What can hang from each mark:
Z: V X
L: V W
S: M Q
F: Q
W: L P Q Z
P: V
V: Q
Q: F

Each row was made from one small tree. The marks that hang from a mark follow it in brackets, in alphabetical order. Every link used is in the known rows. Write each row's tree.
In the rows, 128 means zero.
Known rows:
L(V W): [ 74 117 107 121 128 164 145 140 160 101 109  98 165 121 137 134 134  95
 127 121 129 146 171]
Z(X): [125 130 147 138 125 125 140 145 131 140 118 109 101 116 117 157 154 133
 119 146 139 118 110]
W(L P(V) Q(F)): [122  73 116  85 125  61 175 157 160 226 103 149 145 107  98 104 177 158
 151 138 135 108 163]
Z(V): [ 87 118 139 116 143 146 117 134 137 107 137 165 142 114 127 111 111 123
 141 120 148 144 121]
L(W(P(V) Q(F))): [ 82  78 109 107 131  73 168 148 156 196  74 128 141  77  95 117 198 163
 137 117 183 107 179]
L(V(Q) W(Z)): [ 56 127  82 154 116 113 170 109 180 101  87 111 123 163 143 100 152 115
 106  94 108 164 161]
L(V): [105 107 109 124 137 152 141 129 139 114 132 117 146 141 130 129 123  96
 127 142 123 149 142]
Z(V(Q(F)) X): [ 61 107 135 151 130 113 159 131 156 139 117 155  58 109  85 135 156 152
 127 130 174 145  91]
Z(V X): [ 88 115 157 124 141 143 128 152 144 116 124 144 113 104 118 144 135 129
 134 135 158 137 103]
S(M Q): [110 106 142 146 151  93 125 152 119 166 109 138 132 132 131 128 114 145
 115 132 123 149 168]
L(W(P)): [106 127 147 120 122 116 144 147 150 129  87 124 167  96 117 121 159 151
 130 105 157 121 173]
S(M): [130 122 162 137 131 105 154 140 145 154 124 135 151 128 140 137 126 122
 125 145 125 154 156]
L(W(P(V) Q)): [ 97  93 113 109 130  75 144 147 146 164  78 129 169  87 109 105 181 156
 128 108 168 106 163]
Z(V(Q) X): [ 77 122 143 153 126 113 137 128 147 106 117 155  83 117 102 128 139 144
 120 121 159 144  77]
W(P): [136 116 150 120 130 101 147 132 132 141 104 146 149 118 107 117 151 152
 130 124 151 125 145]
L(V W(P Q(F))): [ 60  70 100 125 109 112 175 138 177 176  62 115 157  75 103 115 186 126
 119 122 150 160 205]
L(V(Q(F)) W(Z)): [ 42 114  74 151 123 115 195 109 188 133  87 112  94 157 125 108 164 117
 115 102 123 163 180]
P(V(Q)): [116 123 105 138 145  85 146 114 120 126 138 143 104 155 107 112 135 144
 130 123 160 101  86]
W(L P Z(V(Q))): [ 92 120 142 117 123  66 165 131 193 137  93 194 142 157 125  60 140 159
 135  93 105 160 145]
L(V(Q) W): [ 66 124  89 152 111 137 149 119 162  91 104 107 138 134 122 117 136 111
 111 104 132 150 142]
W(L P Z): [140 126 144  98 121  80 166 151 177 169  97 147 156 157 140  91 157 151
 132 113  81 138 182]
P(V(Q(F))): [101 110  98 135 149  85 170 113 126 156 139 142  76 150  89 122 152 149
 136 132 176 102 103]
F(Q): [151 145 110 126 136  92 135 115 150 132 120 120 106 144 131 111 139 126
 116 129 115 162 126]
S(Q): [108 113 105 142 148 114  99 141 103 139 112 131 109 132 116 118 114 152
 117 117 126 126 135]

Which tree is each row?
[ 48 104 119 135 115 107 138 145 188 144  60 129 117  93 145 115 182 137
 107  97 123 166 155] -> L(W(Q Z(V X)))
[129 114  97 118  98  77 137 132 177 186  91 129 137 141 161  89 151 133
 113 108  46 157 165] -> W(L Q Z)
[ 57  98 108 144 119 110 190 122 172 137  85 124 128 110  85 118 170 137
 125 113 172 148 177] -> L(V(Q(F)) W(P))
[133 102 145 115  95  50 166 157 184 208  58 128 131 119 129 105 200 161
 111 121  74 140 167] -> W(L P Q Z(X))
[ 79 100  86 151 126 119 176 104 150 135 126 129  90 145  97 122 142 113
 121 134 142 152 131] -> L(V(Q(F)))
[ 83 107  84 129 117 100 198 122 193 161 117 128  99 185 129  99 146 114
 128 125  76 166 165] -> W(L(V(Q(F))) Z)
[ 83 132 117 121 121  92 148 126 188 121 117 176 122 170 144  73 121 139
 132  96  83 165 127] -> W(L Z(V(Q)))
[109  90  89 108  98 121 134 142 172 160 109 115 168 125 142 104 129  96
 123 131  66 163 157] -> W(L(V) Q)
[ 70 116 114 132 129 142 176 151 178 123  85  86 123 141 147 146 178 105
 112 123 113 145 177] -> L(V W(Z(X)))
[102  68 105 102 103  96 177 147 182 204  90 135 161 105 107 106 166 122
 132 140 105 159 190] -> W(L(V) P Q(F))
[139  88 121  84 123  59 145 159 151 196 102 147 171 115 116  95 162 154
 141 128 120 107 150] -> W(L P(V) Q)
[ 74 115 115 142 116 109 166 121 169 106  85 124 154 124 104 108 155 135
 113 103 155 145 159] -> L(V(Q) W(P))
[ 55  82  75 130 107 137 158 130 174 162  84  96 136  88 121 127 166 106
 118 125 126 159 188] -> L(V W(Q(F)))
[ 60 117 147 109 143 113 158 142 181 119  75 165 163 113 135  88 160 149
 134  85 147 155 189] -> L(W(P Z(V)))
[ 95 107 116 132 105  65 152 128 177 166  41 126 154 104 136  90 193 158
 104  84 114 151 197] -> L(W(P Q Z))
[ 99 106 126 130 101  86 134 133 159 157  59 122 166  72 119 107 175 156
 110  96 139 140 175] -> L(W(P Q))
[ 69  96  82 135 104 135 131 129 164 130  85  96 163  95 140 120 151  99
 109 113 113 159 171] -> L(V W(Q))
[101 129 140 120 126  93 165 140 169 138  70 129 154 128 136 105 176 154
 124  92 129 137 197] -> L(W(P Z))
[ 66  98  73 135 111 116 153 120 185 141  66 101 151 126 157 102 172 104
 103 101  88 174 193] -> L(V W(Q Z))
[ 69  73 120 122 132  69 169 117 178 193  67 183 123 102 112  77 180 157
 129 104 140 174 176] -> W(P Q(F) Z(V))
[101  94 116 121 114  96 195 137 181 167 110 146 131 142  90 105 152 135
 135 131 122 147 160] -> W(L(V(Q(F))) P)
[ 91 106 137 138 100  63 164 141 180 178  31 108 127  90 124 118 220 165
  95 100 121 141 183] -> L(W(P Q Z(X)))
[ 87 102 129 111 108  92 143 154 193 170  86 147 122 117 151 102 160 133
 120 117  74 163 139] -> W(L Q Z(V X))
[114  99 102 113  95  98 146 144 167 205 107 124 122 100 122 115 149 136
 134 133  85 144 158] -> W(L Q(F))
[ 29  92  95 128 121 107 152 125 193 165  70 144 118  93 137  91 171 134
 125  92 126 177 188] -> L(W(Q(F) Z(V)))
[ 59 110 117 145 135 115 152 108 153 129 127 171  85 121  96 107 126 142
 135 115 165 153 110] -> Z(V(Q(F)))
[ 85 119  91 138 104  92 136 120 174 152  61 109 132 113 156 101 174 135
 104  89  90 152 180] -> L(W(Q Z))
[104  91  78 111 104 101 153 133 187 169  94 121 152 152 161  88 147  99
 116 123  41 177 181] -> W(L(V) Q Z)
[107 113 122 110 126 129 176 162 185 151 113 104 127 169 152 136 157 103
 127 147  66 150 159] -> W(L(V) Z(X))
[ 79 115 158 148 135  66 171 122 170 131  78 178  94 139 100  97 176 171
 114 101 157 151 114] -> W(P Z(V(Q) X))
[ 55  82 118 136 127  92 163 131 176 191  80 150  75 101 120 119 189 141
 119 125 128 170 140] -> W(Q(F) Z(V X))
[ 95  76  82 109 103 123 161 141 179 191 109 117 139 115 125 116 142 101
 133 146  82 164 172] -> W(L(V) Q(F))
[103 112 138  97 152 101 155 156 141 136 106 130 169 111 110 123 164 153
 148 115 185  90 163] -> L(W(P(V)))
